Known rows, with every way that one mark hangs from another:
teba[zigono[mimo]]: [  1.4  -5.6 -18.4  24.0  -3.0  32.5 -24.8   2.8   1.5  -2.0 -54.4 -10.4
   2.8  24.9 -44.6   9.1  16.5  21.8  25.6  12.3 -13.0  15.5  -2.3 -10.2
  -4.9  21.4  -2.1  36.6   4.0]
pafan[vara[mimo] zigono[soboban]]: [ 10.2 -11.9 -40.7  28.2  10.6   0.3 -33.4  34.6  26.1  31.1  -8.7 -19.5
  -7.2  11.6  23.7  -6.0   3.8  12.4  -3.3   4.1  -1.9  34.8  31.9  -8.1
 -29.7  -1.0  16.8 -54.0 -44.4]
zigono[pafan]: [ 15.7  20.7   6.5  -8.0  -4.6 -16.0   0.1   6.2  -3.4   1.5  -5.8  22.7
  16.4   3.6   4.7 -20.2 -16.1  10.1 -34.0   6.0  12.6   1.9   7.4  -1.3
   3.2  -2.7   8.8  -0.9   6.8]
vara[pafan]: [ 25.9 -21.7  11.8  -0.3  -5.1  -4.8  -5.1  10.4  -2.3 -13.8  -1.6  28.5
  -4.1  -1.3   3.2  -2.6   1.9   0.7  -1.9   5.6 -17.1 -21.1  12.0 -13.5
 -11.3 -15.1  -9.4  12.5   9.6]
vara[mimo[pafan]]: [ 11.0 -11.2  -7.8 -18.5  14.5  16.1 -11.3  -9.3 -17.6  13.5  -1.0  22.8
 -28.3  -3.8   8.7   3.0   5.1 -27.3 -37.6  25.1   1.9  -6.3   3.0 -46.1
 -22.5  13.6  17.8  21.0   1.0]
vara[mimo pafan[zigono]]: [ 19.6 -28.4 -21.8  16.3  -7.5  15.2 -32.7  13.4 -16.3 -21.8   4.6  15.9
 -29.3  12.9  12.6  -1.7  21.5 -19.1  -1.6  16.7  -5.4 -11.6  25.8 -24.6
 -50.9  -8.0  -8.6 -27.5  -7.9]
teba[zigono[mimo[vara]]]: [  9.4  -9.2 -26.6  27.7  -0.5  10.3 -20.3   2.3  24.1 -15.8 -49.0 -10.3
 -18.0  16.2 -58.5  14.0  -1.1  -5.7  22.7  18.1 -34.3   7.8 -10.9  -7.8
  14.0  11.6  -0.3  46.4 -12.0]
teba[zigono[mimo[vara] pafan soboban]]: [ 42.3  17.3 -25.1  31.5  -1.9  -0.5 -26.2  21.4  23.0  -1.5 -63.6  23.1
  26.7  21.9 -43.4 -10.7 -39.6  33.4 -24.2  10.3 -26.1  28.3  -2.4  -3.6
  12.1   3.1   7.3  41.3  -7.0]
teba[zigono[mimo[pafan[vara]]]]: [ 20.1 -16.0  -9.2   8.8  10.2  -3.1  -9.4  11.1  20.9  36.1 -54.2   6.4
 -45.2  12.1 -33.5  15.3  23.2  19.0  21.9  28.5 -28.9  19.3  13.6 -30.3
  27.3  15.9  41.4  71.4 -13.6]
zigono[pafan[mimo] soboban]: [ 26.0  32.4   1.2  17.4 -13.7  -5.1 -16.9  47.3   5.1  26.3 -27.8  15.2
  35.3  16.1  29.8 -10.9 -24.9  27.1 -49.5   5.5  10.8  21.9  29.4 -15.1
  -7.3 -20.0   8.5  -8.7  14.7]
pafan[zigono]: [  2.5  -0.9 -14.6  13.8 -16.8  -9.4 -16.6   8.1   0.5 -13.6   6.1  -0.9
 -22.2   6.7   1.5   5.1  13.8  -7.1  18.5  -1.1   3.2  12.9  12.5  17.6
   1.3  -5.0  11.5 -24.6  -9.3]
teba[zigono]: [  2.2  -6.9 -10.6   4.2 -10.2  13.1  -4.5  -5.1  16.0 -14.7   5.3  -4.8
 -14.0  11.3 -26.1  20.2  15.3   1.4  18.5   3.8  -3.5  23.9   4.1   6.3
  -0.2   6.6  -9.4  28.4  11.4]
ladi[zigono[pafan]]: [ 20.8  24.4  27.1 -13.9 -10.0  -7.8 -21.7  23.3  -2.8 -13.5   7.6 -38.4
   8.0   3.4   7.6 -22.8 -13.5 -30.2 -32.9   9.6  -5.3  19.7   4.6   0.9
  -0.5  -5.7  11.9  -0.6   9.6]
soboban[zigono]: [  5.7   7.1 -21.1  -3.8  -5.9  -5.0  -1.9   7.0 -16.7 -11.8   6.5 -21.1
 -15.8  -5.4 -11.8  15.7  12.6 -21.4  36.5   5.2  -5.1  14.9   4.6   2.0
  -4.7  14.3  -7.3  -1.0 -12.0]
zigono[mimo pafan]: [ 16.7  20.8   1.9  14.1   2.5   4.4 -21.0  15.8 -14.4  15.0 -63.2  13.0
  32.0  16.9 -10.8 -30.1 -17.1  29.3 -24.4  14.7   3.3  -5.0   0.4 -14.5
  -0.8  11.9  14.4   6.8  -3.2]
teba[zigono[pafan[mimo]]]: [ 14.1  18.4  -1.6  15.4 -25.5   3.9 -11.4  27.1  14.9  -6.8 -12.3   1.9
 -10.7  24.4  -6.7  14.0  12.4   0.1 -15.1  17.5  11.8  22.3  31.7 -12.8
   0.6  -7.3   0.1  27.7  26.3]
soboban[zigono[mimo pafan]]: [ 24.2  27.4 -18.5  10.0   1.9   2.1 -23.6  21.2 -35.9   0.2 -57.0  -7.2
  15.7  11.6 -24.3 -15.0  -3.6   8.2  10.0  20.6  -1.5  14.1   6.4 -12.5
  -6.9  27.7   7.0   3.7 -15.1]
zigono[mimo pafan[vara] soboban]: [ 31.2  16.7  -8.0  27.3  20.3 -13.8 -20.6  46.2  18.7  54.8 -78.0   5.0
  42.6  15.8   2.9 -36.9 -30.7  67.1 -31.0   7.3  -9.5  21.1  20.6 -12.7
   9.9   1.1  24.7  -1.7 -28.8]
zigono[pafan soboban]: [ 29.5  27.7  -1.4   5.1  -1.1 -13.3  -7.3  19.5   2.8  13.7 -17.5  34.9
  50.7   3.2  12.1 -23.6 -38.2  33.9 -47.8  -3.9   9.7  21.2   9.6   1.0
  -2.7  -6.7   7.8  -4.9   2.6]
pafan[zigono[mimo soboban]]: [ 15.9  11.4 -26.5  46.3  -7.0  10.9 -43.9  34.0 -11.2  17.2 -61.5   3.5
  26.2  20.7 -10.3 -10.5  -8.8  38.4  10.1  -2.0 -13.2  26.6   8.3   3.7
 -14.5   8.8  18.2 -24.7 -20.8]
mezaf[mimo[pafan[vara zigono]]]: [ 17.3 -23.4  -8.9  -5.9 -18.2 -42.2 -12.1   8.9   9.5  25.4 -18.1   5.1
 -83.8   5.1  12.6   0.9  19.0 -33.7  22.2  -0.8   3.4  37.3  30.0 -13.3
  16.9  -7.3  33.5 -15.6 -35.2]

Rows:
[ 25.5   7.8 -16.3  -1.5   0.0   1.3 -17.4   7.1 -42.9  12.7 -50.3   3.2
 -28.7  -4.0 -28.1  11.4  11.1 -18.9  25.8  25.1 -20.8  11.9   0.6 -32.8
   5.2  31.7  30.9  40.4 -11.3] -> soboban[zigono[mimo[pafan]]]
[ 26.1  27.3  -9.6  26.9 -22.5   9.1 -19.8  43.6  19.7   9.8 -22.5  11.8
  24.9  28.0   1.3   8.7  -8.9  28.6 -31.3   8.3   6.6  43.6  34.2 -12.0
  -6.6 -12.0  -4.0  19.1  25.1] -> teba[zigono[pafan[mimo] soboban]]
[ -5.1 -18.0 -33.1  16.3  10.0   0.5 -23.2  19.7  19.5  19.7   3.8 -25.1
 -42.9  13.9  12.4  -2.8  28.2  -8.4  12.5  15.2   4.4  13.0  28.8  -6.2
 -21.2   1.2  16.6 -46.2 -41.2] -> pafan[vara[mimo] zigono]
[ 25.6   6.4 -18.2   9.3  28.2  -3.6 -16.4  34.0  25.9  44.1 -20.9   7.2
  31.1   9.5  25.3 -31.1 -24.7  34.9 -53.5   9.6   8.1  22.8  24.4 -24.6
 -23.7  -2.1  12.5 -26.9 -26.8] -> zigono[pafan[vara[mimo]] soboban]
[ 27.0  24.5 -21.2   7.1 -18.5 -35.4  -4.0  36.0   2.8 -14.8  -8.4 -12.7
 -35.1   3.7  -4.6   8.6  -8.5 -46.5  -3.7  26.4  -6.6  13.6  24.2 -15.5
  13.1 -10.4   8.7   5.4 -12.0] -> soboban[zigono[pafan[mimo[vara]]]]
[ 32.2 -15.9 -15.7   7.7 -17.6 -42.9 -18.8  20.9  18.0  41.7 -29.5  22.5
 -50.4   4.8  19.9  -6.5  -4.7  -8.7   6.9 -12.5  -1.2  57.5  33.8  -9.2
  10.1  -9.2  34.4 -20.8 -40.1] -> mezaf[mimo[pafan[vara zigono[soboban]]]]
[ 11.1  12.3   8.3  10.7  -0.3 -29.5   0.4  49.4  30.5  40.2 -20.3 -15.2
 -14.0  16.6  25.4 -11.0   4.0   9.9 -21.4  18.8   9.6   6.1  43.7 -18.3
  18.6 -22.6  20.8 -12.2  -9.8] -> zigono[pafan[mimo vara]]
[ 17.1  32.9  32.8   1.5 -28.0   0.3 -29.2  51.0   4.9  -1.7  -2.0 -59.0
  -3.5  17.2  22.7 -13.1   3.2 -39.9 -33.3  15.9  -4.1  20.5  26.4 -14.5
  -2.4 -16.5  13.0  -1.2  19.9] -> ladi[zigono[pafan[mimo]]]
[ 47.5 -18.8 -10.8  35.4   6.3  -0.8 -28.0  31.3   9.4   0.2 -64.9  33.5
  21.6   6.1 -16.1 -12.0 -36.4  24.0 -14.0   6.2 -50.9 -17.1   1.4 -26.0
  -3.7 -16.0  -0.2  26.0 -19.9] -> zigono[mimo[vara[pafan]] soboban]
[ 36.8   3.8 -13.9  16.9  -3.5  20.5 -28.4  11.0  -0.8  24.4 -64.0  31.7
  11.9  14.1 -32.0  12.5  -7.1  33.2  -7.6  13.0 -26.4  34.2   1.0 -29.7
   4.3  22.0  25.0  73.0   9.2] -> teba[zigono[mimo[pafan] soboban]]
[ 15.5   0.9 -20.4  24.2  -1.5 -27.4 -15.8  36.6  33.9  27.6 -10.3  -7.7
  -9.1   9.1  16.5  -2.6  -1.7  28.4  17.2  -6.7  -9.2  39.3  30.2  16.1
   8.2 -15.1  24.3 -33.9 -37.0] -> pafan[vara zigono[soboban]]
[ 26.7 -17.6 -16.9  -6.5 -29.9 -44.3 -14.1 -10.0   2.4 -15.5 -11.1  25.4
 -87.2   1.6  -4.2   2.4  -8.1 -69.8   4.0  -0.2  -7.8  22.4   4.5  -6.7
  17.3 -10.8  22.9  -0.7 -27.4] -> mezaf[mimo[pafan[zigono] vara]]
[ 38.6  35.9  11.7  17.2  -5.4  15.8 -51.1  46.4  -8.1  15.3 -60.0 -36.9
  56.9  15.1  -3.4 -38.8 -32.0  22.2 -40.5   3.9 -20.7  33.7   0.7 -12.9
 -14.3   6.4  17.0   2.5  -1.2] -> ladi[zigono[mimo pafan soboban]]
[ 17.9   8.2   1.3  16.6  17.9 -16.1 -12.6  30.8  13.6  39.1 -65.2  -4.9
  11.8  18.3  -6.1 -33.9 -10.4  40.2 -11.5  16.9  -2.5  -0.6  17.7 -13.7
  15.8   5.0  27.6   4.5 -25.9] -> zigono[mimo pafan[vara]]
[ 41.7  -9.7 -17.6  48.9 -12.5   6.2 -46.1  42.0 -13.4   4.7 -63.2  29.0
  19.9  18.2  -4.2  -9.0  -6.7  42.6   9.1   0.5 -28.6   2.3  20.9 -11.2
 -25.7  -8.0   8.9  -9.3 -10.7] -> vara[pafan[zigono[mimo soboban]]]
[ 26.4   0.4 -25.8   6.4  -5.6   7.6 -34.2  12.2 -15.6  14.8  -6.1  32.3
 -16.9   5.0  17.7   2.6  -1.9 -12.2 -33.0  13.1  -2.0  27.0  17.2 -26.1
 -27.7   7.5  29.1 -12.4  -9.8] -> vara[mimo[pafan[zigono[soboban]]]]
[ 26.4  -1.8 -30.4  11.6  16.2   8.9 -22.0  30.8  37.5  29.5 -15.4   2.1
  18.0  18.9  -1.1 -11.5  -8.7  33.4 -35.5  12.7   4.6  43.3  27.6 -23.0
 -22.0   1.5   2.4   2.6 -18.6] -> teba[zigono[pafan[vara[mimo]] soboban]]
[ 32.1  28.3  22.6  17.0 -11.5 -17.5 -32.1  81.3  36.4  41.1 -13.5 -64.0
  10.7  15.4  35.3 -21.5 -12.4   1.5 -34.6   8.9 -16.5  43.3  44.3 -19.0
   4.9 -30.1  22.7 -12.9  -6.9] -> ladi[zigono[pafan[mimo vara] soboban]]
[ 15.1   0.6 -26.6  49.4   6.8  -9.2 -38.0  47.6  17.9  39.3 -65.6 -13.9
   6.5  19.9  -2.0 -11.2  -1.0  50.1  22.7   1.7 -20.5  31.1  24.6   5.9
   4.3   1.5  29.7 -26.5 -44.8] -> pafan[vara zigono[mimo soboban]]
[  9.0  14.2 -18.6  41.2 -30.2   0.7 -31.9  49.8   7.4  15.2 -16.5  -4.1
  -0.2  15.9  22.4  13.0   4.2   8.7   0.7   0.6   1.0  29.4  36.2   0.8
 -12.6 -17.3  10.9 -36.5  -2.7] -> pafan[mimo zigono[soboban]]
[ 30.7  23.2  13.1  10.2  -4.0 -12.0 -38.0  30.9   4.5 -13.1 -44.9 -45.6
   1.0  13.5 -20.8 -30.7 -28.2 -31.0 -29.6  20.6 -37.9   5.1 -10.1 -10.3
  12.7   1.0  20.4  21.5 -14.7] -> ladi[zigono[mimo[vara] pafan]]
[ 17.3 -11.8  -7.0  -4.9 -31.4 -20.5 -18.7 -10.0 -24.0  -0.9 -15.0  26.9
 -65.2   9.6   5.4   2.2  10.1 -44.8   8.0  -4.2  10.1  33.7  14.0 -11.0
  -3.4  -0.2  21.6 -11.5 -10.0] -> mezaf[mimo[pafan[zigono]]]
[ 18.8  20.2  -9.4   8.3  -4.8 -33.8  -0.7  52.9  12.1  25.2 -14.2 -30.3
 -31.3   8.7  11.5   3.2  17.9 -11.2  14.5  26.0   3.5  26.5  49.5 -17.3
  11.4  -5.0  16.5 -10.2 -23.1] -> soboban[zigono[pafan[mimo vara]]]
[ 21.9  28.7  20.1  11.7  -6.4  11.7 -41.9  31.6 -12.9   0.9 -49.8 -48.5
  23.2  18.8 -12.4 -35.5  -9.2  -7.8 -23.9  16.9 -17.5  11.1  -2.0 -15.1
  -6.1  10.9  16.6   6.4   3.5] -> ladi[zigono[mimo pafan]]
[ 23.1  17.5 -18.4  15.6  15.0 -21.5 -14.5  39.1  -2.0  30.2 -59.9 -25.2
  -5.1  10.0 -21.0 -16.0   2.6  18.1  24.7  22.9  -7.7  18.5  21.0 -11.7
   9.4  18.7  23.3   3.6 -41.5] -> soboban[zigono[mimo pafan[vara]]]
[  4.8   2.0 -19.3  29.1 -28.7 -24.3 -15.4  33.5  26.1 -14.4  -1.5 -16.2
 -56.4   9.3   3.0  20.2   8.0 -40.9  15.0  16.7 -12.9   4.5  23.4   2.9
  14.9 -24.6  15.0 -19.4 -15.3] -> pafan[mimo[vara] zigono]
[ 35.8  21.3 -18.7  26.6 -21.8 -11.7 -14.7  42.8  45.1  -5.1 -20.8  18.5
   1.2  20.1 -10.9  13.2 -25.7   2.0 -35.3  15.1 -13.9  36.8  24.0  -8.0
  11.6 -24.4   1.8  29.6   8.7] -> teba[zigono[pafan[mimo[vara]] soboban]]
[ 31.7  30.2  -4.9  26.8   5.7   9.8 -29.2  28.9 -12.2  28.8 -74.3  21.7
  64.1  15.5  -7.6 -35.1 -40.2  55.8 -43.3   4.9   0.5  16.1   5.2 -17.0
  -8.0   9.7  14.3   2.2  -5.2] -> zigono[mimo pafan soboban]
[ 30.0  -0.5  -8.1  -5.5 -17.4 -48.9  -2.0  -3.3   6.4 -16.3  11.6  38.3
 -75.2 -10.7  -7.7  18.2  -5.3 -47.4  -5.2  17.6 -22.9   3.6   4.7   3.7
  31.8 -15.4  43.1  28.8 -14.3] -> mimo[pafan[zigono] vara]
[ 34.1  12.0 -11.6   5.3 -18.9 -23.9 -17.7  13.4  -7.7  12.0  -2.0  47.9
 -15.2  -0.6  10.5   7.6  -9.8   4.8 -13.1   1.4 -10.4  31.7  17.8  -2.2
   5.9  -6.9  40.7   7.3  -0.1] -> mimo[pafan[zigono[soboban]]]
[ 19.7   9.2 -29.1  41.8 -28.1 -23.3 -26.2  47.9  26.9  -0.6 -12.2  -5.2
 -25.7  13.9   9.8  14.8 -12.5 -17.1  -5.1   6.9 -20.8  24.7  25.3   4.3
   8.0 -28.6  17.2 -24.6 -19.3] -> pafan[mimo[vara] zigono[soboban]]
